Every row comes from one small tree of marks. The marks that hang from a mark follow it in brackets, in alphabetical order. Every link used is in the known rows. Which tree was each row made from?
Known rows
piga{sebes{zelob} zema{vesa{fano{gipuvus}}}}: [-18.3  22.1 -27.5 -21.0   7.1   7.1  22.1 -11.5  12.8   8.6  25.8 -49.9
   6.6  -4.3  12.5  -3.4  14.9  16.2  -3.7   1.0   1.1   2.6  -3.4   4.6
  -4.4   5.4 -11.7   5.1 -33.2 -21.9  -7.0   4.0   2.5   4.1]
zofize{vesa{fano zema}}: [-14.2   4.2 -28.9 -14.1   6.7  -0.4  14.6 -31.7  -1.6  18.8  13.7   8.5
   2.4  14.6  21.6 -11.1  19.4  -9.6 -21.7  -8.3   7.0 -23.2   1.0   1.3
  -4.6  10.3  14.3   8.0   3.1 -20.8   3.0  -8.2 -14.8  26.7]
sebes{piga{zema{vesa{fano{gipuvus} zofize}}} zelob}: [-15.6  35.3 -37.3 -29.4   8.9  13.0  16.7   3.1   6.3   8.0  27.9 -33.8
   2.0   5.8  17.3 -17.4  15.2  28.4  -8.3   2.4   4.6 -13.6   2.7   8.3
  -8.2  10.5   8.7   2.7 -35.1 -10.1  -0.7  15.9   4.9   9.0]
zofize{vesa{fano zema{piga{sebes{zelob}}}}}: [-12.8  14.1 -24.5 -22.2   2.7   3.8   8.1 -17.6   8.1  11.0  18.0 -21.4
   7.6   5.3  11.0  -1.8  22.4  -7.5 -17.7  -9.2   9.8 -14.9  -1.9  10.7
   8.0   7.5   4.8   4.6 -13.5 -18.8  -6.4  -2.1  -9.0  25.5]
zema{vesa}: [ -4.3  17.1 -19.1 -18.6   7.7   0.4   3.3 -13.2  -8.0  16.7  10.1 -13.7
  -7.2  14.1  21.2 -13.4  16.8  26.1  11.4   3.7   6.1 -12.0  -4.9   7.0
  -1.7   8.0   1.8   1.3 -12.2 -27.2   8.7   5.2 -13.0  10.9]
finovum{gipuvus{fano}}: [ -9.6  10.2 -30.5  -0.6  -7.6   9.8   2.5 -27.3 -23.4  31.5 -10.7 -22.3
  -9.2   4.7  28.3  -8.9  22.8   2.2  -1.7  -5.8  -2.8  -2.5  -7.5 -12.7
  -9.0  -2.2  -6.2   1.8   5.2 -18.2   0.2  10.2   4.5   3.5]
gipuvus{fano}: [ -9.5   8.8 -30.9 -23.7   1.4   5.3  -3.8 -15.3  -9.3  20.7   0.0 -24.5
  -2.4   2.7  24.4  -7.5  22.1   9.6  -1.6  -0.4  -0.5 -16.0  -8.4  -3.2
  -5.2  -1.0  -2.9   0.5  -4.8 -18.9  -2.6  11.4   1.9  11.8]
zema{vesa{zofize}}: [ -7.5  11.0 -18.3 -22.4  15.4  -2.4   3.4 -11.4 -12.4  15.6  12.8   4.8
  -9.7  21.5  29.2 -17.0  17.9  31.6   8.4   5.7   7.1 -10.6  -1.0  11.3
  -8.2  11.4   9.5  -7.3  -0.4 -29.9   0.9   3.5 -12.5  16.7]
zelob{sebes{piga{zema}}}: [-12.2  34.9 -17.7 -42.4  12.3  21.8  14.0  -2.0  27.9  18.1  17.6 -61.5
  13.1  -4.0   0.4  -7.1  12.6  40.1 -14.5   4.8   0.4 -13.4  -7.3  12.2
   8.6  -8.1   6.2  16.8 -46.1 -13.4  -2.9   8.4  -1.6  19.2]
vesa{fano zema{piga}}: [-16.5  15.4 -22.3 -15.8  -3.3   3.7   4.7 -28.0   6.3   8.2   9.0 -16.3
   5.7   1.3  18.3   1.8  20.4 -14.3 -20.6  -4.7   1.7 -17.4   8.5   3.6
   8.0   2.6   3.3   4.6 -21.6  -1.3  -3.5  -0.8   0.7  22.9]
zema{piga}: [ -3.8  24.7  -9.7 -24.1  -4.7   6.8  -2.7  -7.0   5.0  14.7   7.5 -40.2
   0.2   0.1  12.3  -1.1  24.2  19.5   5.4  -1.0   1.0  -6.7  -2.6  11.3
  15.7  -1.8  -4.5  -0.2 -25.8 -12.4  -0.2  12.5  -3.1  16.6]
zofize{vesa{fano{gipuvus} zema{piga}}}: [-15.3  13.0 -30.6  -7.4   0.6  -1.0  15.2 -36.2  -1.8  19.1  12.4   4.8
   3.0  12.4  23.5 -11.4  26.0 -21.8 -20.2  -9.2   3.8 -19.3   7.6   4.2
   3.7   9.1  12.3   4.2  -6.3 -10.5   3.5  -3.5  -6.6  21.6]
sebes{piga{zema{vesa{fano{gipuvus}}}} zelob}: [-12.4  38.4 -38.0 -26.6   3.9  15.6  17.9   3.6   8.4   9.0  27.2 -45.0
   4.6   1.2  11.9 -15.4  15.0  25.4  -5.9   1.2   4.0 -15.2   0.6   4.7
  -4.6   8.4   3.2   8.9 -42.5  -8.9   4.2  15.9   3.1   4.8]
zema{vesa{fano}}: [ -7.6   3.8 -26.3 -17.1   8.3  -6.6   9.9 -17.4 -10.3  11.8   7.6  -3.6
  -9.4  12.6  29.9 -11.3  14.6  10.0   2.0   1.4   5.4 -16.5   2.1   5.2
  -5.8  14.0   4.6  -0.7  -2.6 -27.2   4.5   3.1 -11.0  15.0]
zofize{vesa{fano}}: [ -9.3  -1.1 -27.0 -19.9   6.3  -2.8  14.4 -20.3  -5.5  20.5   9.1   1.7
  -5.8  10.6  25.9 -14.2  20.2   2.6 -10.8  -8.4   4.5 -20.3  -1.6   3.9
  -2.6  12.4  11.3   2.1  13.2 -31.4   2.0  -0.4 -14.7  23.4]
vesa{fano{gipuvus{finovum}} zema{piga} zofize}: [-28.5  10.0 -26.1   5.9   5.9   1.0  14.2 -43.2  -8.3  15.3  10.3  16.6
   0.1  17.4  36.7  -8.6  30.9 -20.7 -30.1   0.9  -0.2 -14.3  24.7   0.6
  -4.6   9.0  18.3  -8.4  -8.7   3.2  -5.5   9.6  16.0  21.9]
zema{piga{sebes} vesa}: [ -1.4  24.7  -9.8 -24.4  10.4   1.9   0.5  -3.8   5.6   7.6   9.1 -47.0
   1.4   6.3   9.9   2.4  24.9  20.8  17.3  -0.6   9.5   0.4  -8.1  21.5
  16.5   3.6 -11.7  -3.8 -34.4 -21.4  -3.0   8.0  -9.3  13.9]
zema{piga{sebes{zelob}} vesa{fano{gipuvus} zofize}}: [-14.3  16.7 -22.7 -22.8   4.6  -2.0   3.5  -5.5  -0.7   6.3  15.5 -25.3
  -7.8   9.0  26.4  -5.4  23.8  10.0   2.4   3.2   4.1  -0.4   4.6  22.4
   5.6  13.7  -2.3 -18.6 -15.0 -21.6 -14.3  14.6   6.0  13.9]
vesa{fano}: [-13.9   1.6 -22.5 -19.6  -1.0   1.2   9.1 -22.4   0.5  16.4   5.6 -14.1
  -7.8   1.5  27.6  -8.0  15.6   5.5 -12.8  -2.0  -2.1 -16.7   2.8  -1.2
  -2.7   5.9   3.1   0.9   1.3 -21.0  -3.1   7.2  -0.8  17.0]
zema{piga vesa{fano{gipuvus} zofize}}: [-11.7  11.0 -25.0 -13.8   9.2  -9.3   7.6 -14.6 -12.4  11.3   9.4   4.6
 -11.1  18.0  37.4 -11.8  24.9   1.0   3.9   1.4   1.6 -10.0  12.6  18.0
   0.3  16.2   9.6 -15.1  -6.6 -15.9  -2.6   8.0   0.3  17.3]

Which tree is each row?
[-13.9  34.9 -10.5 -25.3  -6.0  15.4  -6.1 -14.9  18.6   9.1  16.9 -51.8
  11.2  -3.2   0.1   4.9  22.8  12.7 -10.9  -0.5   4.9  -3.3  -6.7   9.2
  16.4  -7.3  -8.3   4.5 -41.6  -5.2  -8.1   8.9   0.3  14.8] : vesa{zema{piga{sebes{zelob}}}}
[ -6.5  25.6 -10.0 -33.4   9.2   2.7  -5.3   7.8   2.3   4.4  18.4 -40.1
  -2.7  10.4  14.3  -1.9  23.5  34.4  14.1   4.0   9.4   1.9  -6.3  28.0
  10.2   7.4  -4.6 -15.2 -26.0 -26.1 -12.8  13.7  -3.0  17.3] : zema{piga{sebes{zelob}} vesa{zofize}}
[-11.9  32.9 -34.5 -35.8  11.9  14.1  14.3  13.5   7.6   3.2  28.0 -39.3
   4.3   5.3  12.8 -13.3  14.1  34.6  -5.2   1.1   7.6 -14.2  -0.1  10.9
  -8.0  10.1   6.4   4.9 -35.2 -13.1  -1.7  13.1  -1.4  15.3] : sebes{piga{zema{vesa{fano zofize}}} zelob}
[-19.0  11.3 -26.7   2.6   7.5   2.2  21.6 -39.4   0.4  18.7  11.3  -3.4
   6.4  14.6  21.6  -7.2  32.6 -21.6 -21.1 -10.0   6.6 -15.8   7.9   3.2
   4.6   8.1  11.3   4.0 -11.9 -12.1   0.7   1.7  -2.4  21.0] : zofize{vesa{fano{gipuvus{finovum}} zema{piga{sebes}}}}
[-11.6  16.9 -20.7 -22.1  18.7   0.7  18.6 -10.0  -3.1  12.9  21.3 -10.9
   4.1  12.0  20.2 -10.9  16.4  28.3   4.7   2.1   2.7  -4.6   2.5   6.7
 -11.2   7.1   4.8   4.1 -20.1 -22.5   3.1  -4.7 -10.9  16.1] : piga{zema{vesa{zofize}}}
[-14.6  24.5 -23.6 -40.1  23.8  11.2  18.2  -1.8  19.8  12.8  18.6 -37.0
   8.4   5.0  13.5  -9.9  12.7  33.0 -15.2   5.8   2.2 -16.7  -0.7  18.4
  -0.7   3.5  13.9   8.5 -34.3 -17.6  -6.4   3.9  -1.8  23.7] : zelob{sebes{piga{zema{vesa{fano zofize}}}}}
[-19.8   5.7 -33.8   5.3   7.7  -0.1  23.2 -45.4  -9.2  24.4  11.2  17.5
  -0.3  20.1  29.4 -16.8  26.1 -19.9 -25.0  -6.8   4.8 -22.9  10.3  -7.3
  -7.4  10.8  19.1   6.5   2.4 -15.1   8.7  -0.3  -5.9  18.8] : zofize{vesa{fano{gipuvus{finovum}} zema}}
[-31.0   5.9 -30.0  -4.7   3.8   3.0   9.9 -46.5  -3.2  21.9  13.3  24.5
  -5.6  13.4  39.2 -16.1  21.4  -9.8 -34.8   1.3  -3.7 -15.4  15.2  -2.6
 -12.7   8.1  16.9  -5.4   5.8  -5.9  -9.6   0.8  10.6  20.3] : vesa{fano{gipuvus} zema zofize}
[-10.9  12.1 -27.4 -17.1  14.0  -1.0  24.4 -14.5  -0.7   9.3  17.3 -17.9
   5.4   4.4  21.0  -7.5  14.2  11.1   0.5  -1.0   0.7  -9.4   3.5   0.9
  -8.4   8.9   0.7   9.4 -22.6 -19.1   6.5  -7.1 -10.0  14.6] : piga{zema{vesa{fano}}}
[-21.2   8.5 -21.4 -20.3   5.4   1.4   3.2 -25.0   1.8   8.2  12.1   4.9
   2.0   9.8  27.4  -2.3  22.5  -7.8 -25.2  -2.3   2.3 -14.7  13.2  10.1
  -0.6   7.3  12.3  -6.7  -7.2  -4.6 -13.5  -1.4   3.5  31.6] : vesa{fano zema{piga} zofize}
[-12.4  28.6 -25.6 -37.9  18.3  13.3  17.9  -2.7  22.3  11.8  17.4 -49.4
  11.1   0.5   8.4  -7.9  10.6  28.2 -12.9   5.3   2.2 -17.5  -3.3  15.2
   4.4   0.7   8.8  14.6 -42.1 -15.4  -1.5   4.2  -2.8  20.3] : zelob{sebes{piga{zema{vesa{fano}}}}}
[-16.6  28.9 -14.6 -31.6   1.0  18.5  12.4  -3.3  23.9  10.1  25.6 -72.3
  12.9 -12.2  -2.0   2.2  16.0  36.0  -4.1   0.2   0.3   6.9 -11.9   3.3
   4.1  -6.5 -15.7   8.6 -40.2 -21.4 -11.6   7.9   1.6   7.3] : piga{sebes{zelob} zema}
[-25.1   0.6 -24.9 -17.1   8.6   2.6   7.4 -34.4  -1.8  14.3  11.7  16.6
  -1.9  12.0  32.3  -9.5  16.8  -1.3 -31.0  -0.9   1.3 -17.2  11.6   1.4
 -11.0   7.6  15.7  -2.8   5.1 -10.6 -12.5  -3.7   2.3  27.6] : vesa{fano zema zofize}
[-18.1  12.5 -26.3  -8.3   2.2   1.7  16.2 -36.1   5.3  18.8  12.6  -6.1
   6.0   8.7  20.0  -7.2  27.7 -19.7 -19.4  -9.6   5.3 -13.7   2.6   8.0
   5.9   7.7   7.2   2.8 -10.5 -12.8  -3.3  -3.4  -4.9  21.2] : zofize{vesa{fano{gipuvus} zema{piga{sebes}}}}
[-12.0  -2.3 -25.4 -20.1  16.0  -7.9   9.2 -14.9 -13.6  13.7  10.1  13.1
 -12.8  18.7  38.3 -15.3  17.0  15.4  -1.7   3.1   4.7 -14.3   5.4  10.6
 -12.8  16.9  11.6  -9.7   8.8 -29.9  -2.9   2.0  -7.8  20.7] : zema{vesa{fano zofize}}
[-30.8  10.0 -22.6   4.8   9.5   4.2  15.7 -44.7   0.9  14.7  10.4   1.6
   2.9  13.3  32.2  -3.3  32.6 -18.6 -29.5  -1.3   1.1  -7.4  19.6   3.6
  -0.2   6.7  11.8  -8.6 -12.7   0.6 -13.9  10.6  17.1  21.3] : vesa{fano{gipuvus{finovum}} zema{piga{sebes}} zofize}
[-10.7  22.4 -22.6 -18.8  -1.8   0.1   4.1  -8.3   4.4   6.0  13.3 -41.9
  -3.9   2.4  19.8  -1.5  22.7   4.3   5.6   0.8   4.2  -2.4   1.1  16.9
  11.4   9.4  -9.4 -10.3 -27.3 -18.9  -7.6  14.8   4.3   7.4] : zema{piga{sebes{zelob}} vesa{fano{gipuvus}}}
[ -6.7  33.3 -25.1 -25.0  18.2  14.6  19.5  -3.5   8.8  12.2  18.5 -38.7
   9.5   5.9   8.2 -11.3  18.4  31.1   3.2  -2.3   8.3 -14.0  -4.7   6.5
  -1.0   3.6   2.2  13.7 -45.2  -8.8   8.3   5.2 -10.4  14.0] : sebes{piga{zema{vesa}}}
[ -9.6  14.1 -18.3 -32.5   9.4  -2.5   1.3   3.9   1.2   0.2  16.5 -31.6
  -5.1   8.5  22.5  -0.1  21.3  17.5   4.2   2.1   8.5  -1.9   0.7  25.7
   7.0  13.8  -2.7 -17.9 -17.1 -25.3 -17.1  11.4   0.5  20.8] : zema{piga{sebes{zelob}} vesa{fano zofize}}
[ -9.6  35.5 -34.5 -35.3   6.8  15.6  14.6  11.3  10.6   3.5  26.6 -49.3
   6.1   0.3   8.7 -10.6  13.4  30.1  -3.4   0.5   7.8 -15.0  -3.7   7.6
  -3.8   7.9   1.8  10.0 -42.9 -11.8   2.0  13.8  -2.3  10.8] : sebes{piga{zema{vesa{fano}}} zelob}
[-11.5  20.8 -14.8 -22.0  18.3   7.7  20.8 -13.0  13.1  10.1  19.6 -48.1
  12.7  -0.4   5.7  -0.1  17.4  27.9   7.0  -1.6   4.7   5.2  -9.7   7.1
   0.2   0.1 -13.3   9.1 -38.7 -23.8  -4.0  -3.7 -11.0  10.4] : piga{sebes zema{vesa}}
[ -9.7  43.4 -26.4 -36.0   0.3  24.9   9.8  10.7  18.0   8.4  26.4 -64.8
   9.6  -4.6   0.3 -10.4  14.8  42.5  -6.9   1.4   4.5 -12.5  -7.3   4.2
   1.5  -0.7  -1.8  13.4 -47.5  -7.0   1.3  17.6   1.2   8.8] : sebes{piga{zema} zelob}
[-18.5  26.3 -28.0 -31.8  19.8  12.2  20.0 -10.2  18.5  18.9  18.5 -32.8
   6.3   6.0  17.3 -14.5  14.8  27.9 -18.0   6.5  -0.6 -15.1   2.3  16.0
  -0.8   3.1  14.7   7.1 -33.9 -13.2  -4.9   6.1   3.9  18.6] : zelob{sebes{piga{zema{vesa{fano{gipuvus} zofize}}}}}
[-18.2  13.8 -18.0 -16.6  -0.3   7.4   5.9 -28.3  15.1   6.4   9.4 -32.3
   9.7  -3.6  13.5   7.8  22.8 -13.6 -20.4  -5.5   3.5 -10.8   3.1   7.8
  11.4  -0.6  -4.4   3.5 -27.6  -3.1 -12.0   0.0   2.4  22.5] : vesa{fano zema{piga{sebes}}}
[ -5.5  11.7 -17.2 -22.9  10.2  -3.3   7.4  -8.3   3.4   3.2   6.4 -37.4
  -0.4   4.4  18.8   3.2  23.2   5.1  10.5  -3.1   6.9  -4.4  -1.6  19.4
  12.9   8.9  -8.3  -6.6 -25.3 -20.9  -7.3   5.5  -6.7  19.0] : zema{piga{sebes} vesa{fano}}
[-12.9   8.9 -24.5  -3.2  13.3  -9.2  13.2 -18.6 -18.1  11.1   7.8   7.8
  -9.8  22.1  40.1 -11.9  30.0  -1.3   2.9   2.3   3.3 -11.8  18.1  13.6
  -1.4  17.6  12.7 -15.6  -8.2 -15.1   2.1  12.6   2.9  17.1] : zema{piga vesa{fano{gipuvus{finovum}} zofize}}
[ -9.1  26.5 -16.6 -24.0   0.9   9.2   2.5 -13.0   9.3  13.8  20.7 -31.2
   9.7   8.5   4.0  -4.1  24.3   9.2  -9.3  -7.3  11.4  -9.7  -8.9  12.6
  11.0   0.7   2.3   5.5 -23.2 -18.2  -3.0   0.8 -12.6  21.5] : zofize{vesa{zema{piga{sebes{zelob}}}}}
[-14.8  36.8 -36.6 -16.4   6.6  14.9  23.0  -0.5   3.9   7.4  24.8 -43.2
   4.3   7.0  14.7 -15.4  19.2  21.5  -6.1   3.0   6.0 -16.7   5.7   0.6
  -7.0   9.1   8.5   9.3 -43.1  -5.9   8.4  20.6   5.8   4.3] : sebes{piga{zema{vesa{fano{gipuvus{finovum}}}}} zelob}
[ -6.9  43.5 -29.8 -35.8   6.0  18.7  11.7  13.9  11.6   6.1  28.4 -55.0
   7.3   1.8   2.6 -12.4  13.5  42.3   1.7   2.3   8.5 -13.0  -7.5   8.2
  -1.5   4.5  -0.1  11.8 -48.9 -10.2   4.5  14.7  -4.1   8.1] : sebes{piga{zema{vesa}} zelob}
[-17.4  11.2 -29.6   2.9   5.6  -0.7  21.0 -38.8  -7.2  19.7  10.7   7.2
   3.8  18.2  26.0 -10.9  31.2 -23.4 -20.3  -8.6   5.1 -21.0  12.1  -0.4
   1.6  10.7  17.6   3.9  -7.8  -9.4   7.3   1.0  -3.9  20.9] : zofize{vesa{fano{gipuvus{finovum}} zema{piga}}}
[-21.7   9.7 -24.0 -15.4  21.2   2.4  26.7 -23.3   7.7  11.6  19.0 -21.7
   5.9   3.7  22.4  -5.5  19.9  12.6  -5.1  -0.4   1.9   3.3   2.5   8.3
  -8.6   7.8  -3.5  -1.0 -20.7 -22.5 -11.3  -3.7  -0.6  13.6] : piga{sebes zema{vesa{fano{gipuvus} zofize}}}
[ -8.7  30.8 -25.1 -27.9  22.9  12.8  18.9  -1.0   7.2  11.8  20.1 -27.0
   7.9  10.2  13.4 -13.7  19.2  34.6   1.5  -1.4   9.5 -12.1  -1.4  11.0
  -5.2   6.0   7.9   8.6 -37.3 -10.1   3.4   4.4  -9.0  16.7] : sebes{piga{zema{vesa{zofize}}}}
[-13.2  27.7 -33.1  -6.7  19.4  11.4  31.4 -16.6   0.8  12.3  15.0 -25.5
   7.0  10.6  21.1 -15.1  23.9  11.9  -4.8  -1.9   6.4 -17.5   7.9  -0.8
  -6.5   8.4   9.1  12.2 -38.9  -3.5  11.9  12.3  -0.9   9.8] : sebes{piga{zema{vesa{fano{gipuvus{finovum}}}}}}
[-18.7   7.3 -33.2  -4.8   1.4   0.1  18.0 -42.7  -2.8  24.0  13.6  14.2
   0.4  14.3  27.8 -17.4  22.6 -16.7 -24.3  -7.5   3.4 -20.7   5.0  -2.0
  -5.6   9.9  14.9   7.0   3.6 -16.0   4.8  -5.8  -7.2  19.7] : zofize{vesa{fano{gipuvus} zema}}
[-23.7  23.8 -25.6 -10.5 -11.6   9.9   5.2 -34.1  14.4  11.8  14.4 -31.8
   5.6  -4.2  16.3   0.4  22.2 -16.2 -25.1  -2.8  -1.0  -7.7   6.8   3.8
  10.4   0.4  -4.5  -0.8 -28.2   0.8 -10.7   8.0  14.1  11.9] : vesa{fano{gipuvus} zema{piga{sebes{zelob}}}}
[-11.7  28.6 -34.3 -17.3  14.8  11.3  27.2 -13.6   7.4  14.2  16.3 -28.0
   5.7   5.5  17.9 -14.9  18.7  14.5  -3.1  -2.1   4.2 -15.9   2.7   3.6
  -4.6   7.6   5.0  12.3 -37.7  -5.1   7.5   5.5  -2.8  11.0] : sebes{piga{zema{vesa{fano{gipuvus}}}}}
